What can hang from each mark
fitevu: kivi lipon timuz
kivi: zaput
lipof: dumufa foto timuz
timuz: lipof
lipon: fitevu
zaput: kivi lipon timuz
konopog: foto
pevo: ginin lipof

Every row comes from one small tree of marks. The marks that hang from a mark follow it in brackets, in alphabetical order. Every link used is in the known rows. Which tree was each row made from?
Known rows
zaput(kivi lipon(fitevu) timuz(lipof(dumufa))): [-3.91 +5.88 +3.25 -3.99 +0.26 -1.54 -0.33 +2.68 +1.32 -3.67 -4.57 +1.32 -0.20 -0.67 -1.54 -2.47 +4.92 -0.12 +1.58 +1.81 -1.50 -2.68 -0.63]
pevo(ginin lipof): [+0.73 +0.01 -4.30 -2.59 -2.32 -3.44 -0.03 +2.46 +1.76 +0.57 +7.39 -1.37 -1.46 -2.37 +2.92 +0.67 +0.75 -1.93 -0.39 -4.74 +0.11 +0.43 -0.21]
kivi(zaput(timuz(lipof))): [+1.13 -1.57 -0.25 +4.54 -1.09 +3.03 +0.27 -2.26 +3.35 -2.61 +1.12 -0.20 -0.52 -1.99 -4.63 +0.16 -1.51 -2.10 -0.61 +1.95 +2.18 -1.00 +2.26]
fitevu(kivi lipon timuz(lipof(dumufa foto))): [-1.51 -1.07 +0.24 -4.52 +1.43 -1.15 +0.88 -2.07 -5.27 +3.38 +1.41 -2.10 +2.01 +4.56 +6.42 -0.01 +0.08 +4.27 +2.66 +0.99 -0.04 +1.31 -0.48]
lipon(fitevu(kivi(zaput) timuz(lipof))): [+0.46 +2.35 +1.32 +0.85 -0.05 +0.51 -1.10 -4.74 -2.83 +3.01 -2.62 +0.12 +0.27 +0.11 +0.81 -1.11 -0.11 -1.88 +1.17 +1.07 +2.41 +1.15 +1.22]
pevo(lipof(dumufa)): [-0.44 -0.76 -2.49 -5.67 -2.78 +0.29 -0.54 +0.78 +3.15 +1.01 +2.79 -0.64 -0.45 -2.11 +3.67 +0.61 +1.61 +2.30 +1.26 -4.67 -1.43 -0.09 -0.09]
timuz(lipof(dumufa foto)): [-0.07 -2.35 -3.15 -0.83 -3.13 +1.70 +0.56 -4.09 -2.55 -1.64 -1.61 -1.00 +1.65 -0.92 +3.83 -1.55 -1.33 +3.29 +2.30 -0.09 +2.37 -0.90 -0.87]
zaput(lipon timuz(lipof(dumufa))): [-3.27 +0.86 +1.21 -0.76 -0.03 -2.13 +0.33 +1.07 +4.54 -1.21 -1.49 -0.03 -0.65 -0.18 -2.18 +1.45 +2.18 +0.58 +1.66 +1.60 -1.77 -2.77 -0.26]
lipon(fitevu(kivi)): [+1.64 +3.48 -1.48 -3.83 -0.99 +0.54 -1.30 -0.95 -2.03 +1.21 -5.52 +1.68 -0.07 -1.90 +3.13 -1.90 -0.40 -1.95 -0.09 -3.08 +0.61 -0.64 -3.04]
kivi(zaput(lipon(fitevu) timuz(lipof))): [+0.04 +1.67 +2.95 +6.01 +0.67 -2.19 -1.17 -0.35 +3.81 -2.79 -1.80 +0.47 -0.45 -1.93 -5.24 +0.26 +1.18 -3.03 -2.63 +1.98 -1.68 -0.43 +2.08]
lipon(fitevu(kivi(zaput(timuz)))): [+1.80 +3.60 +1.36 +1.55 -0.07 +3.04 -0.71 -0.40 -0.16 +0.57 -3.26 +1.70 -0.05 -0.51 -1.94 -1.34 +0.69 -4.24 -1.49 -2.16 -0.16 -0.64 -1.01]
lipon(fitevu): [+0.70 +2.09 -2.28 -3.89 -1.28 +0.29 -1.65 -0.35 -0.44 -2.02 -5.14 +1.32 -0.83 -2.48 +3.63 -1.40 -0.63 -1.48 -1.77 -3.36 -1.61 +0.32 -2.85]
timuz(lipof(dumufa)): [-0.72 -1.00 -1.61 -5.06 -3.27 +0.85 +0.23 -3.91 +2.04 -1.10 -1.91 -0.40 +0.26 -2.89 +2.62 -0.25 -0.46 +2.37 +3.63 +0.46 +1.78 -1.50 -0.32]
lipon(fitevu(kivi(zaput) timuz)): [+1.38 +2.40 +0.93 -0.19 +0.61 +2.42 -0.74 -1.97 -2.73 +4.00 -2.13 +1.02 -0.10 +1.28 +2.12 -0.30 +0.07 -2.30 -0.96 -2.29 -0.37 +2.30 -0.75]
lipof(timuz): [-0.47 -3.22 -2.72 -3.78 -1.03 +2.79 -0.46 +1.16 -3.17 -1.63 -0.72 +0.03 -0.74 +1.28 +1.78 +0.63 -4.15 +0.94 -1.82 -2.68 -0.94 +1.85 -2.48]
kivi(zaput(lipon timuz)): [+1.31 -1.47 +1.46 +5.34 +1.11 +0.75 +0.45 +3.03 +4.87 -0.73 +1.49 +0.88 -1.01 -0.62 -4.76 +2.50 -0.25 -1.70 -3.62 -0.54 -3.04 +0.53 +0.42]
kivi(zaput): [+3.72 -3.48 -1.56 +1.61 -1.36 +3.51 +0.17 -1.14 +2.28 -0.57 +1.31 +0.49 -0.49 -2.98 -0.42 +1.01 -2.82 +0.10 -2.12 -1.93 -0.10 +1.80 +0.29]
zaput(kivi lipon timuz): [-1.20 +1.25 -0.43 -1.83 +1.54 +0.48 +0.59 +6.62 +1.06 -2.21 -0.61 +1.89 -1.42 +0.02 -2.24 -0.70 +1.17 -0.02 -1.22 -0.02 -0.96 -1.61 -2.07]
lipof(dumufa foto timuz): [-1.11 -3.47 -2.32 -2.33 -1.73 +5.44 +0.89 +0.68 -6.49 -1.31 -0.36 -0.65 +1.36 +4.26 +4.26 -0.04 -2.52 +3.72 -1.64 -4.24 -2.85 +2.52 -3.61]
pevo(lipof(dumufa foto timuz)): [-1.66 -3.48 -2.79 -1.49 -2.08 +2.09 -0.31 +1.50 -4.69 -0.40 +3.84 -1.88 +1.18 +3.32 +3.91 -0.25 -0.70 +3.33 -1.40 -5.40 -2.21 +2.29 -0.72]
konopog(foto): [+8.26 -1.88 -6.02 +0.01 -1.83 -0.32 -0.24 +0.06 +1.57 -1.48 -0.86 +0.69 -0.01 -2.31 +3.22 -0.51 -2.79 +0.32 +1.28 -3.44 +0.04 +0.00 -0.99]
fitevu(lipon timuz(lipof)): [-1.80 -2.21 -1.03 -5.45 +1.80 -3.64 -0.59 -1.04 -0.76 -0.50 +1.81 -1.91 -0.61 +1.46 +4.87 +1.19 -1.44 +2.46 +0.61 +2.07 -1.23 +1.86 +0.83]
zaput(kivi lipon(fitevu) timuz(lipof)): [-2.68 +5.22 +1.47 -1.15 +0.96 -2.98 -1.03 +2.77 -0.14 -4.47 -4.64 +1.49 -0.72 -1.02 -2.84 -3.27 +2.83 -1.52 -0.06 +2.58 +0.31 -2.61 -0.28]

Write each row's tree
[-0.90 -0.65 +0.06 -5.46 +2.07 -3.36 -0.23 -1.58 -2.68 +3.08 +1.30 -1.57 +0.32 +2.17 +4.31 +0.53 -1.24 +1.80 +2.82 +2.37 +1.26 +0.77 +0.53] | fitevu(kivi lipon timuz(lipof))
[+1.45 +0.21 +1.93 +5.40 +0.58 -0.67 +0.33 -0.58 +2.30 +1.96 +0.41 +0.52 +0.26 -1.20 -5.69 +0.82 -0.49 -1.73 +0.55 +2.41 +2.34 -1.70 +1.69] | fitevu(kivi(zaput(lipon timuz(lipof))))
[-1.98 +0.82 -1.35 -1.85 -1.63 +5.00 +1.46 +0.29 -3.28 -3.95 -1.12 -0.02 +0.95 +1.17 +0.13 -3.57 +0.99 +1.72 +2.73 +1.30 +3.48 -2.93 -0.94] | zaput(kivi timuz(lipof(dumufa foto)))
[+2.04 -1.50 -0.34 +0.79 +0.57 +4.10 +0.82 -1.44 -1.87 +6.08 +1.92 +0.28 -0.18 +1.59 +1.16 +1.64 -1.83 -0.39 +0.60 -1.17 +1.71 +2.17 -0.01] | fitevu(kivi(zaput) timuz)
[+2.34 -0.07 +1.66 +4.25 +1.29 +0.98 +0.70 +2.00 +2.48 +2.92 +0.79 +1.26 -0.25 -0.38 -4.78 +1.81 -0.20 -1.93 -1.24 -0.33 +0.12 -0.56 -0.15] | fitevu(kivi(zaput(lipon timuz)))
[+1.95 -2.19 +1.90 -2.36 +2.92 +0.25 +0.58 +0.66 -1.03 +4.37 +4.00 -0.67 +0.26 +2.69 +2.53 +2.50 -1.04 +1.11 -0.95 -0.56 -1.93 +3.84 +0.44] | fitevu(kivi(zaput) lipon timuz)
[-0.88 -1.06 -3.44 +3.60 -0.97 +1.97 +0.06 -1.41 -2.47 -3.44 -1.17 -1.00 +0.30 +0.78 -0.90 -1.83 -2.06 -1.05 +0.33 +1.28 +2.88 -2.60 -0.46] | zaput(timuz(lipof(foto)))
[-2.66 +1.86 +0.10 -5.63 -1.81 +4.04 +1.04 +0.52 +0.64 -3.37 -1.57 +0.64 -0.41 -0.60 -0.79 -2.54 +1.92 +0.77 +3.94 +2.01 +2.93 -3.48 -0.50] | zaput(kivi timuz(lipof(dumufa)))
[+1.52 -1.29 +1.16 +2.32 +1.97 +0.42 +0.74 +0.60 -0.44 +6.73 +2.03 +0.55 -0.23 +1.80 -0.02 +2.96 -0.79 +0.51 -0.58 -0.64 -0.34 +2.50 +0.09] | fitevu(kivi(zaput(lipon)) timuz)
[+2.59 -1.17 -0.64 +7.09 -0.78 +3.91 +0.80 -2.82 -2.69 +0.72 +0.57 -0.20 +1.47 +0.23 -3.61 -1.36 -2.18 -1.72 +0.32 +1.19 +4.86 -1.58 +1.07] | fitevu(kivi(zaput(timuz(lipof(foto)))))
[-1.20 +2.06 +4.30 +3.58 +0.03 -0.96 -0.58 -0.56 +4.88 -2.03 -2.10 +0.45 +0.08 -1.25 -4.23 +0.67 +3.17 -1.59 -1.35 +1.08 -3.30 -0.48 +1.68] | kivi(zaput(lipon(fitevu) timuz(lipof(dumufa))))
[+0.64 -1.50 +1.51 +6.38 +0.43 -1.10 +0.00 +0.04 +4.66 -1.79 +1.16 -0.08 -0.57 -1.64 -6.03 +1.76 -0.29 -1.33 -1.51 +2.40 -0.17 -0.58 +2.57] | kivi(zaput(lipon timuz(lipof)))
[-0.38 -2.70 -4.56 +1.57 -1.71 -1.62 +0.10 +3.16 -6.06 -0.79 +8.31 -2.68 +0.18 +3.08 +3.09 -0.45 -1.53 -0.55 -2.79 -5.60 -0.73 +2.83 -0.79] | pevo(ginin lipof(foto timuz))
[-1.88 +1.47 -0.02 -0.45 +0.82 -1.80 +0.29 +3.23 +0.96 -3.27 -1.00 +0.90 -0.90 -1.23 -3.55 -1.60 +0.92 +0.18 +1.05 +3.62 +2.36 -2.83 +0.10] | zaput(kivi lipon timuz(lipof))
[-3.20 +2.24 +1.78 -3.37 -0.01 -0.28 +0.99 +2.98 +2.35 -2.48 -1.37 +0.94 -0.28 -0.46 -2.51 -1.08 +3.14 +1.64 +2.67 +2.70 +0.46 -2.93 -0.34] | zaput(kivi lipon timuz(lipof(dumufa)))
[+1.28 -1.44 -0.03 +1.92 -0.11 +1.98 +0.35 -4.86 -2.10 +4.90 +1.36 -0.68 +0.35 +0.62 -0.02 +0.51 -2.10 -0.20 +2.87 +2.56 +4.94 +0.64 +2.09] | fitevu(kivi(zaput) timuz(lipof))
[-0.10 -0.73 -0.41 -6.83 +2.91 -1.49 +0.26 +1.58 -2.61 +4.25 +1.74 -0.51 -0.31 +3.22 +5.52 +1.63 -0.96 +1.69 +0.41 -1.22 -1.76 +2.07 -1.81] | fitevu(kivi lipon timuz)
[-1.79 +0.51 -0.46 +2.12 +0.69 -3.36 -0.34 +1.24 +3.17 -1.98 -1.35 -0.06 -1.07 -0.94 -3.28 +0.96 +0.00 -1.11 +0.14 +2.46 +0.06 -2.74 +0.27] | zaput(lipon timuz(lipof))
[-2.46 +3.25 +0.60 -3.58 +1.28 -3.53 -1.07 +1.42 -2.67 -0.79 -3.36 +1.09 -0.65 -0.05 +2.58 -1.92 +1.68 +1.06 +0.08 +1.61 -0.04 +0.97 -0.47] | zaput(kivi lipon(fitevu(timuz(lipof))))
[+0.51 -0.10 +1.90 +3.85 +0.89 -2.89 -1.23 -1.77 +1.35 +0.40 -0.89 +0.00 -0.32 -0.85 -0.64 +1.15 +0.33 -0.59 -2.30 +1.19 -2.01 +2.61 +2.06] | kivi(zaput(lipon(fitevu(timuz(lipof)))))
[+2.45 -1.81 +1.20 +4.15 +1.65 -0.09 +0.61 -0.64 -1.83 -0.88 +2.57 -1.17 +1.88 +1.30 -2.08 -0.90 -1.57 -0.21 -1.16 +2.04 +1.26 +0.05 +1.61] | fitevu(kivi(zaput(timuz(lipof(foto)))) lipon)
[+0.28 +0.66 +3.42 +2.92 -0.03 +0.58 +0.98 -0.72 +3.38 +2.73 +0.12 +0.59 +0.72 -0.77 -4.75 +1.41 +1.51 -0.45 +1.87 +1.72 +0.77 -1.68 +1.23] | fitevu(kivi(zaput(lipon timuz(lipof(dumufa)))))
[-0.85 +0.66 -2.28 -5.72 -3.11 -2.03 +0.78 +2.17 +3.45 +1.52 +7.05 -1.36 -0.93 -1.42 +4.06 +1.28 +3.29 -0.16 +1.52 -5.74 -1.82 +0.48 -0.65] | pevo(ginin lipof(dumufa))
[-0.15 -1.69 -1.35 -1.67 +2.29 -2.47 +0.15 -1.83 -6.71 +2.55 +1.61 -2.14 +1.51 +3.83 +5.40 -0.63 -2.11 +2.80 +1.46 +1.80 +1.54 +1.42 +0.12] | fitevu(kivi lipon timuz(lipof(foto)))
[-0.32 -0.89 +2.99 +3.93 -0.14 +0.01 +0.68 -0.28 +5.71 -1.00 +1.03 +0.02 -0.11 -1.16 -4.87 +2.11 +1.59 +0.01 -0.13 +1.77 -1.85 -0.73 +2.13] | kivi(zaput(lipon timuz(lipof(dumufa))))
[-0.89 +3.20 +0.62 -1.97 +2.06 -3.37 -1.19 +1.71 -2.04 +4.42 -3.62 +1.28 -0.61 +1.46 +3.18 +0.91 +1.19 -0.68 -0.92 -2.08 -2.50 +1.31 -2.56] | zaput(lipon(fitevu(kivi timuz)))
[+0.92 -0.96 +0.99 +7.38 +1.00 -2.09 -0.87 -2.04 -2.42 -0.15 -0.62 -0.48 +0.93 +0.78 +0.18 -0.04 -0.59 +0.26 -3.42 +0.65 -1.51 +3.21 +1.60] | kivi(zaput(lipon(fitevu(timuz(lipof(foto))))))
[+2.57 -0.24 +1.31 +3.13 +0.46 -1.60 -1.20 +0.93 +3.11 -0.91 -1.37 +1.38 -0.33 -2.81 -1.10 +1.13 -0.09 -0.82 -4.40 -2.12 -3.84 +2.47 +0.08] | kivi(zaput(lipon(fitevu)))
[-0.78 +0.46 +3.62 +1.46 +0.39 -1.77 -0.52 -2.05 +2.55 +1.21 -1.06 +0.12 +0.11 -0.14 +0.30 +1.54 +2.35 +0.86 -0.83 +0.42 -3.51 +2.62 +1.70] | kivi(zaput(lipon(fitevu(timuz(lipof(dumufa))))))
[-1.28 +0.23 -1.14 +3.26 +0.93 -0.81 +0.64 +3.05 -3.01 -3.81 -0.53 +0.33 +0.39 +0.74 -2.26 -2.77 +0.06 +0.87 -0.03 +2.81 +2.65 -2.33 -0.28] | zaput(kivi lipon timuz(lipof(foto)))
[-2.69 +0.72 -0.56 -2.90 -1.77 +2.32 +0.52 -1.55 +2.90 -2.06 -1.87 -0.30 -0.44 -0.40 -0.87 -0.08 +0.95 -0.43 +2.93 +0.90 +0.81 -3.28 -0.42] | zaput(timuz(lipof(dumufa)))
[+1.73 -0.80 +2.40 +0.56 +1.49 -0.68 +0.19 -0.43 +1.72 -0.42 +2.27 -0.69 +0.59 -0.41 -3.09 +0.21 -0.71 -0.96 -0.16 +2.38 +0.83 -0.55 +2.09] | fitevu(kivi(zaput(timuz(lipof))) lipon)
